Each row was made from one path, in order. Every step used is in the known rows, and no mark comes twice. Write each row's path.
Known rows
q > r > n: [ 2.68 -1.10  4.66 -1.37 -1.14  2.99 -1.17  1.52 -0.70  1.09 -0.75  0.06
  1.41 -1.66 -0.82  3.49  3.32 -0.69  0.38]
h > n > c: [ 0.13 -0.17  2.49  1.81 -1.20 -2.92  1.25 -1.39  2.32 -1.52 -0.26 -4.11
 -2.98  1.55 -1.37  1.38 -0.86  0.47 -0.61]
q > r: [ 4.35 -0.26  4.84 -1.50  0.38  2.26 -2.29  0.95 -0.13  1.01 -3.57 -0.86
 -0.65  1.04  0.68  5.18  2.48  1.70 -1.19]
n > r > f > c: [ 2.24  0.87  2.50 -0.87 -0.34 -1.57  2.10  0.48 -0.53  0.20  0.29 -2.24
 -0.39 -0.93  2.12  5.60  1.25  2.11 -5.60]
q > r > f > c > n > h: [ 0.58  0.07  2.93 -0.80  0.52 -0.62 -1.05 -1.21 -0.52  1.79 -3.35 -5.38
  0.32  0.30  3.66  5.42 -0.25  2.54 -3.09]
c > q > r > f: [ 3.84  0.88  4.40  0.18  0.03  0.57 -2.92 -2.17 -0.98  0.36 -2.39  1.19
  2.09 -0.09  1.62  6.55  2.01  2.46 -4.23]
f > r > y: [ 2.71  0.69  4.56  0.58 -0.44 -2.34  0.98  0.38  0.12 -0.36 -0.23  2.38
 -0.46 -0.95 -1.78  4.48 -0.45  2.04  0.49]
h > n > c > q > r: [ 2.99 -0.47  4.83  0.33  0.19  0.32 -3.38 -1.23  1.30 -1.34 -4.12 -2.67
 -1.17  4.14  2.58  6.18  2.62  1.59 -0.98]
c > f > r > n: [ 0.92 -0.44  2.74 -0.89 -3.12 -1.68  1.46  1.29 -0.45 -1.58  2.68  0.34
  0.04 -1.66  0.19  0.76  1.95 -0.73  1.52]
q > r > f: [ 3.93  0.96  4.02 -0.21 -0.16  1.17 -1.79 -1.29 -1.34  1.54 -1.83  0.91
  1.56 -1.72 -0.63  5.58  1.31  2.47 -3.97]
c > n > r > y: [ 2.65 -1.22  3.16 -0.17 -1.27 -1.15  1.55 -1.13  2.61  2.33 -3.25  1.27
  0.57 -1.83  1.19  3.06 -0.36  3.37  0.52]
h > n > r: [ 0.90 -1.68  1.93  1.47 -1.80 -0.32  4.65 -0.40  1.42  2.51 -1.62 -1.08
 -2.14 -1.95  2.16 -0.60  1.35  2.02 -2.04]
y > r > n > c: [ 2.12  1.06  3.21  0.10 -1.37 -2.58  0.05  0.72  1.64 -0.84  0.28 -2.04
 -0.80  0.94 -3.73  1.89 -1.18  0.14  0.56]
y > r: [ 3.27  2.54  3.26 -2.06  1.20 -0.43 -0.21  2.77  0.06  1.90 -2.56  1.49
 -0.24 -0.17 -0.03  2.22  0.86  2.45 -1.74]
f > c > n > r: [ 2.75 -1.46  1.94 -0.90 -2.26 -1.45  3.07  0.43  2.44  1.24 -2.97 -3.80
 -1.23  0.02  4.76  1.29 -0.38  2.81 -1.13]
c > q > r > n: [ 2.50 -1.17  5.05 -0.98 -1.04  2.41 -2.20  0.66 -0.38 -0.11 -1.24  0.26
  1.95 -0.04  1.43  4.47  4.01 -0.80  0.09]
c > f > r > n > h: [-0.70 -0.09  2.63  0.32 -1.20 -2.11  1.00 -0.44 -1.60  0.68  1.16 -1.65
 -0.12 -1.21  0.46  2.12  0.54  0.23 -1.15]
r > f > c > q: [ 1.59  0.87  3.77 -0.58  0.29 -2.29 -1.70 -1.20  0.04 -2.98 -0.82 -0.86
  1.14  3.00  6.43  7.29  3.15  0.89 -5.15]

Which path is each row?
[ 0.76  0.61  1.61  0.49 -2.72 -5.46  1.86 -0.34  1.17 -3.60  1.57 -2.58
 -3.88  1.85  0.77  0.81 -0.38  1.65  1.00] => h > n > c > f > r
[ 1.08  0.56  2.25 -0.27 -0.33 -1.08  2.68  0.32 -0.42  0.51  0.21 -2.82
 -0.78 -1.56  2.41  4.96  1.84  2.07 -5.49] => h > n > r > f > c
[ 3.78 -0.08  5.15 -1.53  1.05  1.24 -3.60  0.52  0.09 -1.32 -3.96 -2.25
 -0.39  3.91  4.69  8.17  4.09  1.60 -2.50] => f > c > q > r
[ 0.65 -0.52  1.00 -2.33 -2.65 -3.46 -1.50 -1.57  2.66 -2.31  0.10 -2.08
 -1.41  1.47  1.57  2.50  2.39  1.12  0.83] => q > r > n > c > f
[ 0.05  0.82  3.29 -0.25  0.56 -0.15  0.29  0.71 -1.65  3.09 -0.76 -0.70
  1.02 -1.86 -0.66  2.51  0.74  0.58 -2.26] => y > r > n > h
[ 0.14  0.99  2.37 -1.02  0.82 -1.50 -0.34 -0.59 -0.51  2.17 -2.98 -4.42
  0.55 -0.13  3.38  4.35 -0.85  2.82 -3.19] => y > r > f > c > n > h
[ 3.23  2.89  2.95 -0.58  0.43 -0.69 -0.36  0.02 -1.13  2.18 -1.12  2.55
  1.85 -2.62 -1.10  3.37  0.15  3.00 -4.29] => y > r > f
[ 0.19 -0.37  4.19 -0.11  0.57  0.63 -1.32 -0.31 -1.67  1.39 -1.36 -2.88
  0.82  0.25  1.88  5.79  2.51  0.22 -2.77] => f > c > q > r > n > h
[ 1.87  0.82  3.61 -1.77 -0.60  1.15  0.32  2.83 -0.55  1.80  0.03  1.63
  1.70 -2.54 -1.38  1.41  2.19 -0.16 -0.01] => y > r > n
[ 3.21  0.35  2.39  1.12 -1.72 -1.41  2.20 -1.86 -0.22  2.19 -0.51  1.62
  1.07 -3.02  0.06  2.23 -0.37  2.81 -4.65] => n > r > f
[ 1.75  0.47  3.15 -0.60 -1.08 -3.42  0.58 -0.48  0.78 -1.03  0.04  2.29
 -0.76 -0.77 -0.05  4.20  0.75  2.57  0.93] => c > f > r > y
[-0.41 -0.42  3.29  0.24 -0.29 -0.32  0.55 -0.47 -1.52  2.10  0.17 -1.28
  1.00 -1.75  0.06  2.58  0.88 -0.36 -2.31] => r > n > h
[ 1.95  0.69  2.02 -0.84 -2.40 -4.48  1.42  0.53  0.22 -2.87  1.31 -0.41
 -2.62  1.12  2.15  1.24  0.54  1.70  0.35] => c > f > r
[-0.01 -0.48  0.54 -2.12 -2.97 -4.46 -0.60 -1.74  2.83 -2.79  1.12 -1.69
 -1.31  1.17  1.79  1.52  1.94  0.68  0.57] => r > n > c > f
[ 3.07  0.04  5.39 -1.09  1.32  0.56 -2.91 -0.44  0.80  0.09 -3.61  1.10
  0.79  1.23  1.68  9.02  3.19  2.54 -1.10] => f > c > q > r > y
[ 2.14  0.36  3.59  1.55 -2.71 -3.77  1.12  0.19  1.19 -2.70  1.93 -2.98
 -1.75  1.55 -3.95  1.58 -2.19 -0.63  1.27] => f > r > n > c
[ 2.74  1.31  3.61 -1.75  0.84  0.21 -0.69  0.97 -1.22 -0.24 -0.67 -2.71
 -0.07 -0.08  1.63  7.79  2.38  1.95 -5.12] => q > r > f > c
